Each row comes from the steps of one walk. Every step used is in the known rows, and no mark comes twice. Write the walk behind each row, first mark first.
Known rows:
terere -> nepun -> zabar -> fudi -> nipen: .02 -.12 -.11 -.24 -.08 -.20 -.08 .21 -.13 .07 -.03 -.09 .10 .13 -.12
 -.09 .04 -.02 .28 -.17 .05 .09 .01 .20 .14
nepun -> terere -> ladi -> nipen: -.10 .05 .12 .21 .20 .11 -.08 .10 .01 -.18 -.13 -.09 -.03 -.09 .23 .06
 .00 -.15 -.27 .07 .00 .00 .02 .01 .29
zabar -> fudi -> nipen -> ladi: .50 .32 -.08 .05 -.10 .14 .00 .15 -.01 -.07 -.05 -.01 -.18 -.09 -.13 .01
 -.07 -.31 -.03 .07 -.04 -.02 .06 .14 .29
talure -> nipen -> nepun -> zabar -> fudi -> terere -> ladi: .06 .05 -.12 -.19 -.28 -.04 -.07 .24 -.05 .08 .20 .04 -.06 .36 -.09 -.02
 .00 .02 .20 -.09 -.11 .31 .03 -.06 -.03
zabar -> fudi: .20 .16 -.01 .03 -.13 .17 .03 -.03 -.13 -.17 -.09 .03 -.12 -.30 -.09
 -.08 .09 -.10 -.09 .20 -.02 -.18 -.01 .40 .00
terere -> nepun -> zabar: -.07 -.26 .06 .13 .11 -.19 -.10 .16 -.19 .02 -.07 -.04 .11 -.05 -.03 .08
 .02 .36 .18 -.16 .18 -.03 .01 .15 -.34
geda -> nipen -> nepun: -.17 -.01 .36 .09 .07 -.15 -.06 -.21 -.03 .18 .05 -.08 .10 .05 .08 .08
 -.17 .13 -.03 -.15 -.12 -.01 .00 -.21 -.44
talure -> nipen -> tasi: .26 -.07 .00 .23 .23 .16 -.03 .03 .07 .40 -.02 .06 -.04 .16 -.07 -.06
 .00 .00 .14 -.08 -.24 -.02 .07 -.07 -.13
ladi -> nipen -> nepun -> terere: -.21 -.06 .28 -.01 .02 -.21 -.13 -.15 .13 .05 -.01 -.09 .01 .04 .28 .00
 -.07 .16 -.11 .12 -.01 .06 .01 -.12 .20
nipen -> nepun -> zabar: .17 -.16 .13 .14 -.07 -.17 -.18 .03 -.01 .07 .05 .01 -.04 .01 .10 .14
 -.03 .41 .25 -.03 -.03 .04 .01 -.02 -.44
ladi -> nipen -> sikigam: -.07 .06 -.10 .28 .15 .13 .16 -.14 .18 .33 .07 -.05 -.08 -.03 .20 -.06
 -.02 -.07 -.31 .11 .04 -.07 -.05 -.03 .35
zabar -> fudi -> nipen: .20 .13 -.12 -.11 -.03 .10 .07 .04 .04 -.04 -.13 -.03 -.06 -.08 -.13
 -.14 .04 -.43 .00 .09 -.09 -.05 .02 .22 .31
nepun -> nipen -> fudi -> terere: .11 -.13 -.25 -.20 .13 .08 .12 -.05 .16 -.16 .14 .17 -.02 -.08 -.12 -.09
 .08 .16 .12 -.05 .07 -.03 -.07 -.34 .05
nipen -> fudi -> terere -> nepun: -.11 -.16 -.10 -.19 -.15 .03 .02 -.20 -.14 -.17 .00 .11 .12 -.10 -.25
 .05 .07 .23 -.14 -.07 .30 -.17 -.02 -.06 -.28
fudi -> terere -> ladi -> nipen: -.20 .15 -.10 .29 .17 .12 .14 .08 .13 -.08 -.14 -.07 -.10 -.09 .05 .09
 .02 -.34 -.40 .09 .01 -.03 .05 -.14 .09
nepun -> terere: -.07 -.22 .18 .11 .29 .14 -.11 -.14 .03 -.21 -.19 .07 .11 -.31 .08 .02
 .01 .24 -.06 .10 .11 -.14 -.05 .12 -.05
ladi -> nipen: .00 .08 .01 .24 .20 .01 .10 .07 .12 .03 -.12 -.09 -.09 -.14 .15 -.06 .01
 -.15 -.25 .16 .03 -.05 .04 -.02 .19
nepun -> zabar: .26 -.22 -.09 .17 .22 .06 -.07 .17 .01 -.04 -.09 .07 -.02 -.19 .04 .05
 .06 .25 .21 -.01 .06 -.02 -.03 .08 -.22
fudi -> nipen -> nepun: -.03 -.01 .16 .13 .10 -.14 -.06 -.04 .14 .11 -.05 -.09 .03 .11 .00 .06
 -.12 -.21 .07 -.03 -.11 .00 .08 -.13 -.11
terere -> fudi -> nipen: .08 .08 -.10 -.15 .10 .16 .22 .08 -.02 -.25 -.07 .04 .05 .07 .01 -.07
 .05 -.58 .00 .06 -.03 -.07 .05 -.07 .06
terere -> ladi: .13 .16 .11 .58 .13 .23 .02 .17 -.16 -.20 -.12 -.05 -.13 -.22 .02 .19
 .01 -.23 -.29 .07 -.03 -.18 .07 .18 -.34
terere -> ladi -> nipen -> nepun -> zabar -> fudi: .22 .29 .00 .08 -.35 -.10 -.08 .25 -.12 .01 .13 -.15 -.25 .19 .17 .06
 .02 -.18 -.05 .04 -.17 .17 .07 .06 .14

Which walk is each row?
.02 -.08 -.13 -.35 -.23 -.09 -.06 .12 .06 .16 .15 .10 .01 .30 -.11 -.12
 .00 .19 .32 -.04 -.05 .28 -.01 -.09 .03
talure -> nipen -> nepun -> zabar -> fudi -> terere
-.08 .10 .20 .20 -.04 -.21 -.01 -.04 .09 .13 .01 -.13 -.10 .03 .20 .02
 -.05 .01 -.15 .14 -.06 .00 .06 -.10 .01
ladi -> nipen -> nepun
-.23 -.14 .18 .20 .26 -.25 .04 .12 -.07 -.01 .02 -.09 .09 -.04 .00 -.03
 .00 .15 .09 -.12 .05 -.04 .02 -.03 -.15
terere -> nepun -> nipen
.01 .20 -.04 -.08 -.13 -.11 .07 .04 -.09 -.10 .07 .01 -.05 -.06 -.17
 -.02 -.01 .14 .01 -.02 .08 .02 -.01 .05 .13
zabar -> fudi -> terere -> nepun -> nipen -> ladi
-.46 -.13 .08 .15 .19 -.08 .05 -.14 -.02 -.02 -.17 -.01 .17 -.18 -.15
 .08 .01 .17 -.16 -.02 .20 -.17 .00 .04 -.34
fudi -> terere -> nepun
.01 .26 -.14 .08 -.16 .24 .10 .00 -.09 -.21 -.10 .04 -.13 -.22 -.15 .03
 .09 -.29 -.25 .16 -.04 -.13 .00 .28 -.03
zabar -> fudi -> terere -> ladi
-.12 -.05 .01 -.40 -.15 -.17 -.08 -.17 .04 .22 .13 .02 .14 .16 -.01 -.01
 -.08 .21 .23 -.19 -.10 .18 -.08 -.20 -.17
geda -> nipen -> nepun -> zabar -> fudi -> terere
-.12 -.12 .23 -.33 -.12 .00 -.02 -.01 -.09 -.14 .14 .09 .14 .32 .09 -.09
 -.04 .07 .14 .02 -.02 .15 .02 -.15 -.02
talure -> nipen -> nepun -> terere -> fudi
.17 -.09 -.32 -.23 -.07 .09 -.01 .05 .04 -.06 -.07 .13 -.02 -.17 -.11
 -.08 .14 .15 .19 .05 .06 .03 -.07 .17 .06
nepun -> zabar -> fudi -> terere
-.47 -.17 .03 .07 .31 -.22 .10 -.02 .10 .01 -.03 -.01 .16 -.05 -.10 -.02
 .01 .18 .04 -.10 .12 -.04 -.01 -.19 -.13
fudi -> terere -> nepun -> nipen
.00 .02 .12 -.34 -.19 -.09 -.12 -.15 .06 -.02 -.04 -.03 .05 .08 -.02
 -.10 -.03 -.14 .13 .05 -.12 .04 -.01 .13 .33
zabar -> fudi -> nipen -> nepun -> terere
.15 -.04 -.07 -.31 -.13 -.08 .06 .11 -.04 -.12 .10 .03 .07 .30 .09 -.01
 .00 -.26 .30 -.06 -.09 .13 .04 -.19 -.04
terere -> fudi -> nipen -> nepun -> zabar
-.17 -.05 .06 .18 .25 .20 .13 -.30 .07 .42 .13 .00 .15 -.01 .06 .01 -.13
 .06 -.19 -.17 -.01 -.10 -.12 -.13 -.07
geda -> nipen -> sikigam
.15 .08 -.05 -.06 -.37 -.06 -.13 .05 -.09 -.05 .09 .03 -.11 .07 -.03 .14
 .04 .13 .15 .00 -.10 .09 .00 .09 -.22
nipen -> nepun -> zabar -> fudi -> terere -> ladi
-.13 -.13 -.10 -.31 .14 .27 .13 -.23 .07 -.06 .04 .11 .22 .12 .13 -.10
 .02 -.22 .00 -.01 .05 -.05 -.11 -.05 .40
nepun -> terere -> fudi -> nipen -> sikigam
.28 -.02 .04 -.10 -.34 -.15 -.16 .01 -.10 .02 .10 .03 -.11 -.01 .02 .02
 .03 .31 .29 .05 -.09 .06 -.02 .19 -.21
nipen -> nepun -> zabar -> fudi
.02 -.28 -.23 -.32 -.15 -.01 -.07 -.08 -.12 -.13 .04 .14 .14 .00 -.22
 .04 .09 .38 .12 -.18 .30 -.05 -.05 -.08 -.23
nipen -> fudi -> terere -> nepun -> zabar
.41 .15 .02 .35 .23 .11 -.03 .17 .10 .00 -.12 -.04 -.09 -.07 -.05 .15
 -.17 -.23 -.05 -.03 .04 -.02 .09 -.12 .07
fudi -> nipen -> ladi
-.32 -.01 -.17 -.18 -.09 -.04 .17 -.22 .03 .20 .17 .03 .06 .02 -.13 -.16
 .06 .10 .00 -.03 .04 -.04 -.11 .14 .27
zabar -> fudi -> terere -> nepun -> nipen -> sikigam
-.08 .36 -.04 -.05 -.35 -.03 .07 -.03 -.01 -.05 .03 -.07 -.18 .07 .00
 .02 .04 -.31 -.27 .15 -.12 .04 .04 .09 .17
zabar -> fudi -> terere -> ladi -> nipen -> nepun
-.16 .04 .05 .25 .17 .21 -.01 -.08 .06 .07 .03 -.06 -.01 .00 .27 .05
 -.02 -.07 -.35 .02 .02 -.02 -.06 .00 .41
nepun -> terere -> ladi -> nipen -> sikigam
